Known rows, with every way that one mark hangs from another:
G(J): [-0.82 -0.68 -1.53  0.44  0.42 -0.68 -0.72 -1.39  0.28 -1.27  1.01 -0.26
  0.26 -0.64  0.33  0.83  1.00  0.68 -1.28 -1.49  0.41 -0.13 -0.21 -0.16
 -0.17 -1.32]
V(C): [ 0.03 -0.41 -1.14  0.69 -0.12 -0.26  0.54  0.44  0.07 -0.67  0.64  0.19
  0.29  0.06 -0.38 -0.17  0.68 -0.12 -0.24  0.87 -0.54  0.04 -0.31 -0.38
  0.89 -1.17]
G(J(V)): [-1.09  0.08 -1.56  0.18  0.59 -0.02 -1.56 -0.58  1.61 -1.63  1.11  0.82
  0.58 -1.32  1.14  1.06  0.30  0.91 -1.57 -0.11 -0.28  0.11 -0.44  0.13
 -0.25 -1.15]
T(R(F G) V(C K) Z): [-3.87  4.86 -1.48 -0.97  2.00 -2.09 -1.72  2.73  0.66  0.39  1.13  1.46
  1.37  2.77 -2.45  2.44  2.98  0.34 -0.20  1.81  2.66  2.30 -2.69 -3.55
  4.18 -3.18]
R(G T(V)): [-1.18  1.89 -2.12 -1.11  1.79 -0.38 -0.03  0.55  2.93  1.93  1.35  1.90
  0.04 -0.27 -0.04  0.85  1.59  0.22  1.31  1.17  2.27 -1.41 -0.06 -0.58
  3.68 -0.67]
G(J(Z)): [-0.91 -0.46 -0.66 -0.18 -0.20 -0.19 -2.11 -1.90  0.39 -1.11  0.89  0.37
  0.46 -0.48  0.73  1.23  0.55  1.05 -0.89 -0.92 -0.83 -0.25 -1.16 -0.63
  0.39 -1.32]
G(J(V Z)): [-1.09  0.38 -0.66 -0.47 -0.04  0.43 -2.97 -1.07  1.72 -1.52  0.97  1.48
  0.77 -1.18  1.49  1.47 -0.08  1.30 -1.17  0.45 -1.53 -0.04 -1.42 -0.33
  0.33 -1.18]
R(F G J T(Z)): [-2.73  2.42 -1.70 -2.96  2.75 -0.78 -2.25  0.08  5.64  1.30 -1.04  0.20
 -0.38 -0.72 -0.08  1.60  1.32  0.48  1.40  2.82 -1.15 -1.65 -1.49 -1.97
 -0.33 -5.04]
T(R V(C J K)): [-2.88  3.26 -3.22  0.44  1.25 -1.87 -1.10  0.91 -0.73 -1.69  2.10  0.58
  1.57  1.55 -1.49  1.18  2.38  0.55 -1.49 -0.59  2.53  2.58 -1.64 -2.02
  3.10 -2.12]
R(F(L) G J(V) T(Z)): [-3.68  2.73 -2.18 -3.25  2.30 -0.49 -3.71  0.28  8.36  1.23 -1.10  1.86
 -0.13 -2.08  0.50  0.47  1.21  1.43  1.48  4.32 -3.39 -1.52 -1.88 -1.15
 -0.37 -4.23]
T(R V): [-1.74  2.71 -0.28 -0.32  1.71 -1.07 -0.73  1.80 -1.57 -0.65  0.73  0.60
  1.08  2.23 -1.22  1.08  0.84  0.66  0.13 -1.07  2.52  2.97 -1.21 -0.68
  1.65  0.18]
R(G J(Z) T(V(C))): [-1.79  2.78 -2.82 -1.99  1.85 -0.59 -1.97  0.31  4.66  0.92  0.74  2.30
  0.10 -0.36  0.48  1.11  1.63  0.96  1.50  2.94 -0.47 -2.03 -2.28 -0.42
  3.59 -3.74]
L(F Z): [ 0.45 -1.40 -1.17  0.06  1.53 -0.49 -0.44  0.82 -0.34  1.00 -0.51  1.53
  1.92  0.58  0.46 -0.96 -0.55 -0.06 -0.71  0.55  0.45  0.03  0.99 -1.87
 -1.93  1.43]
G(J(V(C K) Z)): [-1.29  0.88 -1.85 -0.13 -0.82 -0.10 -2.76 -0.80  1.72 -1.89  1.36  2.00
  0.94 -0.71  1.54  1.41  0.89  1.21 -1.68  1.37 -1.55 -0.46 -1.52 -1.25
  1.35 -2.09]
V(C J(Z) K): [-1.49  0.93 -2.85  0.36 -1.19 -0.64 -1.84 -1.56  1.17 -1.15  1.58  0.60
  0.83 -0.66 -0.03  0.55  1.56  0.24 -1.62  1.18 -1.26 -0.78 -1.44 -2.13
  2.42 -2.91]
R(F(L) G J(V)): [-2.88  3.30 -2.54 -2.35  1.37  0.34 -3.36  0.25  6.80 -0.05 -0.40  1.57
 -0.50 -2.64  0.24 -0.84  1.08  1.45  0.20  3.82 -3.52 -2.40 -2.18  0.98
 -0.43 -4.16]
T(R Z): [-1.37  1.26  1.74 -0.49  1.72 -0.93 -0.82  1.41 -1.18  0.54 -0.57 -0.42
  1.44  2.37 -1.62  1.94  0.30 -0.24  0.77 -0.57  1.17  3.65 -1.14 -1.75
 -0.08 -0.23]
T(R(F G) V(K) Z): [-3.90  5.20 -0.56 -1.52  2.05 -1.90 -2.13  2.38  0.54  0.93  0.60  1.32
  1.13  2.74 -2.11  2.57  2.42  0.43  0.05  1.14  3.11  2.31 -2.41 -3.25
  3.48 -2.27]
T(R): [-0.57  1.35  0.48 -0.46  1.36 -0.12 -0.39  0.90 -1.38 -0.40 -0.02 -0.42
  1.06  1.53 -0.94  0.78  0.28  0.07  0.57 -0.92  0.88  2.15 -0.46 -0.54
 -0.62 -0.09]
R(G J(Z) T(V(K(C)))): [-1.43  3.70 -1.80 -2.19  1.54 -0.76 -2.92 -0.02  5.05  1.38  0.20  3.10
 -0.30  0.93  1.26  1.38  1.52  1.10  1.14  2.09  0.35 -3.26 -2.34  0.10
  2.99 -2.72]
T(R V(C G(J)) Z): [-3.02  1.98 -1.13  0.43  2.94 -2.12 -1.09  2.37 -1.87 -0.70  1.45  0.34
  2.23  2.34 -1.97  2.94  1.79  0.83 -0.40 -0.35  3.92  4.45 -2.82 -1.58
  2.91 -1.63]
J(V Z): [-0.27  1.27  1.14 -1.15 -0.61  1.34 -2.79  0.39  1.80 -0.40 -0.04  2.14
  0.62 -0.71  1.43  0.79 -1.30  0.77  0.16  2.37 -2.42  0.04 -1.50 -0.24
  0.58  0.17]
K(C): [ 1.10 -0.33  1.42  0.72  0.61  0.11 -0.86 -0.05  1.05 -0.14 -0.20  0.96
 -0.40  1.78  0.39  0.32 -0.35  0.06 -0.27 -1.26  0.44 -1.66 -0.68  1.97
 -0.89  0.76]
R(G T(V(K) Z)): [-2.03  2.62 -1.63 -1.22  1.41 -1.41 -0.51  0.94  3.03  2.76  0.87  2.30
  0.39  0.79 -0.32  1.86  2.09 -0.02  1.11  1.80  2.76 -0.64 -0.55 -2.21
  4.61 -0.96]
F(L): [-0.87 -0.57 -0.58 -0.03 -0.73 -0.45 -0.76 -0.82  1.76  0.44 -0.17  0.73
 -0.05 -0.79 -0.25 -1.69  0.65  0.89  0.45  0.17 -2.03 -0.09 -0.18  0.59
  0.13  0.86]
L(Z): [ 0.65 -0.98 -0.31  0.20  1.11 -0.40 -0.28  0.54 -1.21  0.48  0.58 -0.13
  0.30 -0.27  0.21 -0.38  0.24  0.03 -0.12  0.55 -0.21 -0.29 -0.05 -0.79
 -1.10  0.45]

Rows:
[-2.46  2.76 -1.98 -1.84  2.80 -1.51 -1.30  0.88  4.64  1.98  0.00  1.59
  0.05  0.10 -0.17  1.72  1.63  0.43  1.43  2.09  1.34 -0.69 -1.70 -0.73
  2.86 -3.11] -> R(G J T(V Z))
[-0.21  0.76 -1.16  0.17  0.79  0.97 -0.51  2.01  1.00 -0.73  0.75  1.22
  0.99 -1.17  0.61  0.40 -0.45  0.31 -0.30  3.03  0.02  0.31 -0.98  0.80
  0.75 -0.69] -> J(V(C G))
[-3.20  4.07 -1.15 -1.68  2.44 -1.46 -2.47  1.67  0.32 -1.94 -0.33 -0.03
  0.46  1.72 -0.95  1.11  0.98  1.46 -0.19 -0.06  0.66  2.37 -2.42 -1.07
 -0.51 -3.04] -> T(R(F J) V)
[-1.07  0.06 -1.43 -0.01 -0.15  0.27 -2.62 -0.80  1.84 -1.97  1.38  1.58
  0.96 -1.16  1.24  1.39  0.37  1.21 -1.33  1.00 -1.88 -0.04 -1.63 -0.56
  0.85 -1.94] -> G(J(V(C) Z))
[-2.51  2.62  1.00 -0.39  2.05 -1.85 -1.18  2.24 -1.39  0.33  0.19  0.64
  1.47  3.04 -1.90  2.28  0.84  0.36  0.36 -0.71  2.73  4.45 -1.95 -1.90
  2.13  0.07] -> T(R V Z)
[-1.08  1.99 -1.77 -2.16  0.14 -0.11 -2.98  0.16  4.41 -0.77 -0.76  2.24
  0.42 -0.46  2.42  0.91  0.07  1.22  0.65  3.63 -3.26 -1.12 -1.48 -1.48
 -0.12 -3.07] -> R(J(V(C K) Z) T)
[-0.58  1.11 -0.54  0.27 -0.58 -0.30 -3.07 -2.01  1.87 -0.63  0.76  1.15
  0.20  0.71  0.70  0.98  0.61  0.42 -1.62 -0.71 -0.40 -2.03 -1.68 -0.17
  0.83 -1.11] -> V(J(Z) K(C))
[-1.26  1.92 -1.23 -0.45  2.37 -0.12 -0.63  0.22  0.17  0.07  1.43 -0.01
  1.22  0.58 -1.22  1.47  1.72  0.10  0.17 -0.98  2.05  0.67 -0.88 -0.05
  1.09 -1.70] -> T(R(G(J)))
[-4.04  3.95  0.09 -1.71  2.80 -2.26 -2.90  2.15  0.55 -0.96 -0.90 -0.01
  0.87  2.58 -1.63  2.32  1.01  1.17  0.03  0.30  0.90  3.86 -3.14 -2.28
 -0.01 -3.16] -> T(R(F J) V Z)
[-1.22  0.64 -2.76  0.55 -0.18 -0.56 -1.39 -0.33  1.65 -1.96  1.53  1.37
  0.77 -0.86  1.18  0.98  1.31  0.83 -2.07  0.79 -0.31 -0.29 -0.53 -0.76
  0.75 -2.08] -> G(J(V(C K)))
[-0.89  1.35 -1.47 -2.08  1.37  0.54 -2.71  0.70  3.88 -0.59 -0.67  1.62
  0.72 -1.17  2.10  1.07 -0.64  1.28  1.23  3.77 -2.50 -0.67 -1.93 -0.22
 -0.45 -2.88] -> R(J(V(C G) Z) T)
[-2.46  2.34 -1.70 -1.64  1.80 -2.19 -1.57  1.14  2.30  0.78 -0.88  1.02
  0.38  0.96  0.75  1.80  0.91  1.02  0.73  1.85  1.54  0.75 -1.62 -1.54
  1.20 -2.25] -> R(J T(V(G K) Z))
[-0.68  0.99 -0.44 -0.19 -0.44  0.10 -3.53 -1.10  2.19 -1.51  0.88  2.36
  0.57  0.14  2.01  1.67  0.27  1.35 -1.69  0.17 -1.00 -1.31 -1.64 -0.04
  0.30 -0.95] -> G(J(V(K(C)) Z))
[-1.52  1.39 -1.74 -0.35 -1.08 -0.37 -2.37 -1.98  1.05 -0.55  0.95  0.41
  0.55 -0.73  0.35  0.73  0.91  0.37 -1.38  0.30 -0.77 -0.76 -1.13 -1.80
  1.58 -1.74] -> V(J(Z) K)
[-1.50  1.30 -2.88  0.24  0.44 -0.41 -0.78 -0.69 -0.01 -0.24  1.17 -0.62
  0.83 -1.27 -0.05  0.63  1.03  0.15 -1.46  0.52  2.13 -0.59 -0.74 -0.41
  1.24 -1.64] -> V(G J K)
[ 0.24  1.90  0.06 -0.03  0.42  0.74 -1.69  1.61  1.51 -0.16  0.08  2.15
  0.49  0.46  1.52  0.80 -0.57  0.49 -0.73  1.94  1.10 -1.27 -1.03  1.48
  0.04  0.53] -> J(V(G K(C)))
[-1.49  1.11 -3.14  0.33 -0.32 -0.19 -1.65 -0.74  0.25 -0.77  1.71  0.23
  1.34 -1.08 -0.05  0.89  1.30  0.38 -1.27  1.92  0.35 -0.74 -2.04 -1.28
  2.67 -2.84] -> V(C G J(Z) K)
[-0.69 -0.66 -1.92  0.52  0.62  0.04 -0.98 -0.27 -0.51 -1.18  1.49  0.11
  1.12 -0.73  0.14  1.16  0.81  0.87 -0.63  0.90  0.45 -0.21 -1.83  0.01
  1.37 -2.14] -> V(C G(J(Z)))
[-1.49  1.65 -1.39 -1.96  2.54 -0.82 -1.00  0.23  4.84  2.19 -0.60  0.74
  0.05 -0.44  0.03  1.49  1.20 -0.06  1.80  2.20  0.01 -1.35 -1.07 -0.58
  1.09 -3.33] -> R(G J T(Z))
[-3.29  4.87 -0.25 -2.42  2.75 -0.70 -3.16  2.15  3.08  0.26 -0.79  0.67
  1.10  1.10 -1.02  2.35  1.20  0.38  0.36  2.70 -0.15  1.44 -2.70 -1.91
 -0.11 -4.21] -> T(R(F G J(V(K))) Z)
[-0.70  0.66 -0.58 -2.22  0.76 -0.25 -2.30 -0.91  3.07 -0.03 -1.23  0.65
 -0.06 -0.26  1.63  0.73 -0.30  1.03  1.48  1.37 -2.54 -0.91 -1.12 -0.85
 -1.06 -2.30] -> R(J(Z) T)
[-2.22  3.98 -1.16 -2.94  1.32  1.15 -4.13  0.44  5.49 -0.30 -0.39  1.60
 -0.28 -1.84  0.81  0.91  0.22  1.13  0.24  4.28 -3.20 -2.51 -2.99 -0.01
  0.09 -4.86] -> R(F G J(V Z))
[-1.08  2.54 -2.39 -2.23  2.39  0.51 -1.52  0.63  5.98  1.03 -0.04  1.80
  0.03 -1.79  1.37  0.78  0.55  0.42  1.30  3.30 -0.84 -2.32 -0.73  0.65
  0.52 -3.07] -> R(G J(V) T)
[-4.31  3.83 -0.23 -1.32  0.88 -2.63 -2.85  1.68  0.34 -0.08 -0.33  1.20
  1.09  2.81 -1.78  1.33  2.00  1.37 -0.10  0.34  0.92  3.71 -2.27 -3.43
  1.71 -0.97] -> T(R(F(L)) V(K) Z)
[-1.98  3.83 -1.06 -0.48  1.57 -1.19 -0.78  2.41 -2.43 -0.23  0.86  0.84
  1.48  2.36 -0.84  1.38  1.22  0.80 -0.06  0.03  4.18  2.57 -1.55 -0.86
  2.40  0.09] -> T(R V(G K))
[-2.01  3.35 -1.72 -1.59  2.44 -1.86 -1.90  0.87  5.12  2.01 -0.13  2.46
 -0.16  1.43  0.35  1.98  1.94  0.46  0.94  1.83  1.84 -1.91 -1.89 -0.41
  2.87 -2.86] -> R(G J T(V(K(C)) Z))
[-3.55  1.90 -2.88 -2.52  1.22 -1.81 -3.03 -0.51  5.04 -0.90 -1.13  0.91
 -0.74 -0.80  0.76 -0.65  1.20  2.39  0.72  1.47 -2.78 -0.47 -1.33 -1.31
 -1.10 -3.09] -> R(F(L) J T(V))
[-1.52  1.53 -1.99 -0.36 -0.20  0.05 -2.17 -1.19  0.09 -0.11  1.06  0.04
  1.03 -1.14  0.31  1.08  0.62  0.55 -1.03  1.06  0.88 -0.71 -1.74 -0.90
  1.78 -1.65] -> V(G J(Z) K)
[-0.28  1.40  0.89 -1.18  0.09  1.71 -2.65  1.08  1.05 -0.07  0.09  1.87
  0.99 -1.01  1.38  1.08 -1.50  0.89  0.41  3.01 -1.13  0.09 -1.96  0.48
  0.75  0.24] -> J(V(G) Z)
[-1.18  3.11 -0.87 -1.30  2.66 -0.10 -0.90  1.09  1.21  0.31  0.09 -0.15
  0.80  0.75 -1.09  0.85  1.13  0.06  1.00  0.46  0.81  0.39 -1.58  0.70
  0.18 -2.70] -> T(R(G J))
[-2.73  1.60 -2.26  0.80  0.71 -2.46 -0.88  1.41 -0.55 -0.20  1.43  1.24
  1.19  1.34 -0.68  2.20  2.16  0.77 -1.42  1.04  3.40  1.80 -2.21 -1.91
  4.16 -1.74] -> T(V(C G(J) K) Z)
[-2.54  2.20 -2.32 -1.98  0.49 -0.88 -3.95  0.37  4.27 -1.25 -1.04  1.14
 -0.27 -1.68  1.33 -1.27  0.75  1.96 -0.76  3.51 -4.45 -1.25 -1.79 -0.94
 -2.92 -3.08] -> R(F(L(Z)) J(V(K)))
